Each row was made from one path, in order. Every step used is in the known rows, and no mark comes twice. Write each row's path.
(in the rows, 128 means zero)
Known rows:
dobe -> punim: [156  81 152 137 110  99 127 143 112 172 109 160 121 157 104  99 134 114
  84 155  97 137 116 160  82 157 103 121 155  98 131  58 157 160 171 148
 177 112 102 111 138 109 119 135  71 125 114 121 131 137 153 168 124 108
 187 106 157 104  85 116]
punim -> dobe: [134 107 135  97 141 117 149 147  91 179 155 176 138 166 106  74 123 118
 100 116 106 112 137 153  94 153 119 116 118 128 146  83 103 144 171 141
 184 112 112 121 135 110 115 145  97 139 105  81 127 165 147 156 161 115
 185 128 143 137 115 128]
rozu -> vemepeg -> dobe -> punim: [167  85 135 119 156 131 134 161  89 162 106 148 149 134  70  92 132 115
  92 151  88 104  94 148  74 151 117 151 151 118 114  78 163 175 205 132
 173 124 113  98 139 115 130 149  74 165 102 130 139 134 162 192 164 150
 204 104 142 131 107 124]
zegap -> dobe: [140  85 132 103 135 123 158 147  87 203 137 147 144 158 109 100 136  94
  86 123  88 126 137 141  99 154  86 136 112 132 141  98 124 153 165 137
 163 132 112 130 140 110 137  98  91 147 112 109 141 166 148 143 135 107
 180 127 133 158 109 119]
dobe -> zegap -> rozu -> dinib: [154  46  96 147 117 123 162 118 121 169  97 145 157 175 115  56 187 110
 103 126  98 154 170 136  63 135 133 142 143 117 133 126 123 139 128 115
 130 147 165 107 137 133 106  64 111 115 102 150 128 146 113 155 146  54
 190  98 134 135  78 110]
zegap -> dobe -> punim -> rakad: [152  96 150 114 121  92 140 138 111 187 142 136 139 149 123  99  95  82
  89 144  90 123 121 141  98 172  97 121 134 119 168  66 140 186 158 156
 205 131  70 117 168  88 138 138  68 129 114 116 127 156 157 160 127  80
 187 120 151 108 111 135]
rozu -> zegap -> dobe -> vemepeg: [144  69 134 112 135  99 151 171  96 188 139 150 171 151  68 119 139 104
 100  90  88 138 114 126  91 145  86 158 108 130 117 100 103 158 202 119
 140 146 130 120 142  99 131  89 117 163 122 141 121 137 145 172 130 103
 209 148 139 193 125 108]
rakad -> dinib -> rozu -> vemepeg: [173  72 126 138 147 142 113 169 102 184  90 198 144 167  89  82 165 138
 120 142  73 133 157 164  98 134 120 150 134 106 124  96 102 133 152 135
 122 108 126 103  85 105 108  80 103 119 103 152 157 161  86 122 151 110
 137  80 149 143  88 124]
vemepeg -> dobe -> punim -> rakad -> dinib -> rozu -> zegap: [193  55 129 123 137 111 121 135 113 154 147 177 115 141  97 103 146 133
 101 155  78 126 135 152  73 176 150 122 129 139 130  68 111 200 155 158
 185  88  75 113 157  82 119 138  85 104  98 116 140 153 134 152 130  92
 191  94 149 118 112 145]
zegap -> rozu -> vemepeg -> dobe -> punim: [175  72 121 124 150 135 151 151  99 145  97 153 164 146  78  91 141 105
  99 143  78 126 109 130  63 141 113 156 156 105 127 108 151 163 181 132
 155 138 153  81 124 115 119 105  93 174 108 132 133 138 134 192 178 130
 219  96 143 145  73 111]
zegap -> rozu -> vemepeg: [149  85 112 137 145 142 153 145  99 158  81 171 172 158  94  75 146 113
 104 115  81 151 129 124  89 111 102 165 154  89 129 126 131 129 165 115
 133 155 185  97 101 112  99  70 103 165 109 146 137 148 107 168 187 115
 184  89 145 149  73 108]
zegap -> dobe -> punim -> rakad -> dinib: [152  84 166 114 120  99 139 153 112 181 131 143 123 160 127 105 116  89
  94 152  83 111 134 157  95 171 114 107 130 122 174  74 138 180 133 157
 197 121  56 124 153  83 134 143  71 118  95 115 127 157 142 154 115  59
 167 112 171 110 112 159]
rakad -> dinib: [141  81 143 125 133 129 135 152 100 174 103 188 110 176 111  90 166 126
  97 141  80 132 156 168  96 136 128 114 134 109 136  98 122 130 122 131
 158 106 101 146 107  97 101 118  86 111  85 117 145 167 120 136 122  83
 135  89 170 128 104 148]
dinib -> rozu -> vemepeg -> dobe: [193  73 102 113 164 156 125 145  90 184 117 183 166 141  71  85 145 132
 111 132  84 124 133 136  90 156 106 165 126 125 111  91 107 155 192 140
 141 116 140  90 116 125 125  88 105 151 119 141 158 166 125 144 187 160
 189  88 111 164  98  93]
rakad -> dinib -> rozu -> zegap -> dobe: [175  42 127 126 130 117 141 156  99 196 131 176 142 169 105 111 173 132
 108 129  65 148 166 160  93 155 119 146 113 144 120 116  77 163 151 143
 118 101 113 109 116  95 122  52 111 109 100 128 156 156  99 108 116  90
 163 114 142 176 102 120]
vemepeg -> dobe -> zegap -> rozu -> dinib: [169  41  91 120 140 136 168 116 104 160 121 140 150 165  95  68 187 109
  98 125  87 132 158 128  51 148 150 134 130 143 127 122 122 162 141 125
 151 133 145 119 149 131 121  92 108 140  93 121 137 155 136 171 152  77
 210 104 118 154  93 111]
vemepeg -> dobe: [157  83 118  97 152 141 149 134  80 170 139 166 122 146  88  94 149 122
  88 133  87 123 132 143  84 152 115 126 121 133 123  86 132 158 171 132
 183 110 111 142 138 115 124 136  89 146 103  95 149 171 160 160 152 129
 190  99 132 148 115 123]
dinib -> rozu -> zegap -> dobe: [173  46 108 121 130 115 149 139  97 197 145 168 161 152 100 111 157 126
  99 114  79 160 145 136  96 159  96 161 108 147 111  98  81 168 186 140
 120 117 143  93 144 106 123  45 116 134 128 133 153 151 113 116 137 116
 200 130 112 176  98  85]
vemepeg -> dobe -> zegap: [160  62 110  99 139 126 165 120  87 159 145 151 133 150  69  82 160 124
  89 119  89 135 127 143  71 156 138 120 113 139 107 103 129 173 170 131
 168 123 126 148 146 125 124 140  87 138 112 121 132 149 156 177 128 108
 200 109 108 143 114 107]
dinib -> rozu -> vemepeg -> dobe -> zegap: [193  54  98 114 153 143 133 134  94 171 120 172 173 142  54  77 152 133
 115 120  86 143 125 135  78 158 121 159 120 130 100 100 112 165 191 137
 136 125 151  99 124 133 128  89 104 146 135 159 149 143 121 157 163 143
 196  96  88 159 102  81]
dinib -> rozu -> zegap -> dobe -> vemepeg: [182  53 122 120 134 107 133 154 106 199 142 175 179 150  73 119 143 120
 113  97  85 150 130 131  93 158  77 167 104 130 119  92  80 154 197 138
 121 125 136  93 132 107 130  49 132 147 142 151 140 147 120 138 143 121
 206 136 121 200 102  82]

Write each row's path:
[181  87 119 117 159 153 114 142 108 169 124 197 136 150  93  72 137 129
 118 135  78 117 150 138 100 157 144 131 126 120 149  93 102 159 134 146
 182 108  99 115 124  82 116 127  93 114 100 131 150 184 109 140 170  97
 144  64 146 128 125 152]
punim -> rakad -> dinib -> rozu -> vemepeg -> dobe
[173  69 138 120 132 107 112 154 123 188 137 193 153 161  89 102 128 113
 124 104  81 135 153 130 103 155 114 133 110 123 155  88  78 157 142 149
 167 120  95 122 133  71 118  99 120 110 118 144 127 171 105 137 137  62
 156 103 151 159 124 141]
punim -> rakad -> dinib -> rozu -> zegap -> dobe -> vemepeg
[159  53 103 130 114 112 172 111 107 148 113 159 157 168  92  73 166 123
 102 105  85 175 142 136  73 132 125 126 135 104 117 127 122 146 142 130
 139 149 174 125 125 120  98  83 109 135 126 147 115 132 113 169 132  77
 195 101 117 134  69  96]
dobe -> zegap -> rozu
[165  68 127 119 136 119 131 135 113 184 145 186 136 158 118  95 143 124
 109 120  75 145 167 136 103 160 130 130 113 136 145 100  76 167 129 146
 163 108  95 120 143  72 117  83  99  97 103 132 145 175 101 113 127  59
 153 100 144 139 120 151]
punim -> rakad -> dinib -> rozu -> zegap -> dobe
[142 111 147  93 139 109 130 172  97 183 151 180 159 165  70  87 110 106
 121  97 112  95 122 137  91 155  96 129 116 109 152  74 108 129 183 141
 187 127 108 124 121 109 120 156 115 156 122 101 110 155 156 182 167 114
 192 136 158 162 120 115]
punim -> dobe -> vemepeg
[176  60 143 150 115  92 110 136 132 158 121 187 119 159 114  97 140 137
 104 156  85 148 141 164  92 165 137 122 144 113 136  63 114 179 143 163
 174  97  89 104 144  76 106 117  84  82 107 139 131 143 112 136 115  62
 163  87 165  91  98 149]
dobe -> punim -> rakad -> dinib -> rozu -> zegap
[183  86 148 146 126 115 101 154 127 166  99 190 132 154 106  84 116 122
 117 159  89 126 132 154  94 158 127 129 155  90 155  64 133 162 147 157
 181 111  87  98 124  80 110 133  75  99 113 149 134 150 112 150 141  83
 149  72 163  83  95 149]
dobe -> punim -> rakad -> dinib -> rozu -> vemepeg
[148  65 105 147 132 142 149 134 122 183  88 164 148 176 136  73 183 108
  99 141  89 141 180 126  75 129 112 150 153 116 153 113 122 126 125 110
 141 130 150  97 129 120 102  51 111 128  82 121 148 175 113 137 178  73
 178  90 158 147  77 120]
zegap -> rozu -> dinib
[163  72 121 140 136 121 121 129 121 168 131 212 121 165 118  83 153 144
 112 123  83 157 164 147 103 147 140 120 125 121 139  93  80 154 126 145
 164 101 110 123 132  69 100  95 101  81 102 134 140 175  93 116 134  60
 140  77 148 115 116 150]
punim -> rakad -> dinib -> rozu -> zegap
[153  98 165 140 116 103 121 140 125 160 110 181 102 162 119  88 122 118
  93 162  91 125 135 162  93 159 135  98 152  96 162  58 146 165 125 154
 203 105  64 130 141  78 110 163  63  96  93 118 126 156 134 160 114  58
 147  84 182  72 106 168]
dobe -> punim -> rakad -> dinib
[183  73 113 118 151 139 125 131 114 158 124 183 145 155  76  62 144 133
 125 123  85 128 149 140  90 157 155 127 120 125 135 105 100 171 134 145
 171 114 109 126 125  90 118 130  94 107 112 153 137 164 108 153 152  79
 153  70 123 118 117 146]
punim -> rakad -> dinib -> rozu -> vemepeg -> dobe -> zegap
[153  77 153 114 117  94 151 153  95 193 132 128 142 153 112 113 119  88
  84 149  86 122 118 148  87 169  86 133 132 123 147  75 148 176 176 148
 169 125  86 109 151 106 142 117  74 143 115 113 136 140 160 157 116 107
 198 136 148 136  94 116]
zegap -> dobe -> punim
[181  37 143 132 120 101 135 162 109 187 125 160 135 165 105 121 162 124
 107 146  69 141 148 171  82 166 121 144 121 140 122  94  99 175 162 159
 125  97  96  98 125  91 127  69 100 105 104 133 148 136 109 124 104  90
 176 122 149 151  87 125]
rakad -> dinib -> rozu -> zegap -> dobe -> punim
[169  82 138 108 132 116 140 140  93 163 135 152 119 146  89 102 136 111
  85 157  89 112 115 155  67 171 118 120 137 120 128  64 157 182 180 149
 191  99  87 123 152 115 129 157  73 145 104  98 140 148 174 181 135 132
 206 108 143 126 104 119]
vemepeg -> dobe -> punim
[155  60 103 134 131 120 169 129 102 148  86 155 177 162  78  65 159 119
 110 102  87 166 121 132  78 122 124 154 145 101 110 137 129 138 164 117
 128 163 191 111 117 120 103  80 101 154 126 167 120 120 105 185 153  86
 195  99 117 135  72  96]
dobe -> zegap -> rozu -> vemepeg
[188  45 116 113 153 144 131 154  95 170 109 176 150 158  60  79 175 136
 122 134  72 128 147 160  79 154 151 142 120 131 108 116 106 156 153 140
 131 109 124 113  98 115 119  97 105 122 108 153 146 145 105 148 135 110
 161  90 122 154  95 117]
rakad -> dinib -> rozu -> vemepeg -> dobe -> zegap
[182  39 123 133 117  94 141 143 106 192 142 156 158 149 103 122 145 119
 100 134  80 155 132 149  84 167  94 160 120 140 116  81 100 186 193 156
 130 111 122  81 151 105 131  58 106 128 129 132 144 131 125 132 123 116
 212 137 120 161  89  87]
dinib -> rozu -> zegap -> dobe -> punim
[151  74 116 104 122 101 184 126  99 157 149 157 163 171  94  61 139 111
 119  99 100 139 136 139  71 150 138 119 118 129 135 124  94 151 156 140
 159 138 155 113 129 119 107 115 109 142 122 104 103 136 126 176 145  82
 214 135 123 141  84 108]
punim -> dobe -> zegap -> rozu
[173  66 130 127 132 130 120 144 106 188 103 200 118 173 110  92 172 139
 111 142  75 142 173 168  98 148 123 128 130 112 134  89  97 138 122 151
 136  93 109 119  90  99 107  81 100  93 106 126 158 169  97 113 130  97
 134  82 152 137  83 124]
rakad -> dinib -> rozu
[182  78 147 124 130 113 117 162 113 191 121 152 154 154 106  94 108  93
 116 155  81 110 130 146 102 170 110 139 132 118 166  79 122 181 159 160
 172 123  77  89 138  86 136 111  84 120 111 146 135 151 118 140 142  85
 165 106 152 119 101 141]
zegap -> dobe -> punim -> rakad -> dinib -> rozu -> vemepeg
[171  49  98 105 137 128 177 110  92 146 135 149 150 157  76  81 168 114
 102 112  80 151 134 133  59 147 138 126 122 129 116 122 124 166 152 136
 157 136 151 133 136 127 119 110 105 150 116 121 131 142 139 186 141  95
 219 103 110 154  86 101]
vemepeg -> dobe -> zegap -> rozu
[145  62 152 130 121  88 150 154 108 169 141 143 132 156 114 109 136 110
  90 136  80 136 127 152  93 159 128 132 128 143 137  89 117 189 156 142
 168 116  82 119 165  69 127 118  78 118  90 121 126 138 134 155 104  55
 181 128 165 124 120 159]
rozu -> zegap -> dobe -> punim -> rakad -> dinib
[177  80 109 132 145 142 117 148 107 189  98 193 168 149  84  82 144 135
 113 128  89 146 138 140  98 142  94 166 138 105 113  93 109 136 184 137
 130 123 155  88 106 120 110  67 102 141 130 156 156 157 110 133 177 142
 165  89 118 148  88  88]
dinib -> rozu -> vemepeg
[201  58 140 125 148 135 112 170 102 172  98 179 137 155  77  96 154 129
 116 165  71 109 138 167  78 161 133 147 138 114 129  83 125 164 166 153
 147  94  95  94 106 110 125 112  88 121 100 137 154 147 116 151 146 128
 168  89 150 141  87 124]
rakad -> dinib -> rozu -> vemepeg -> dobe -> punim
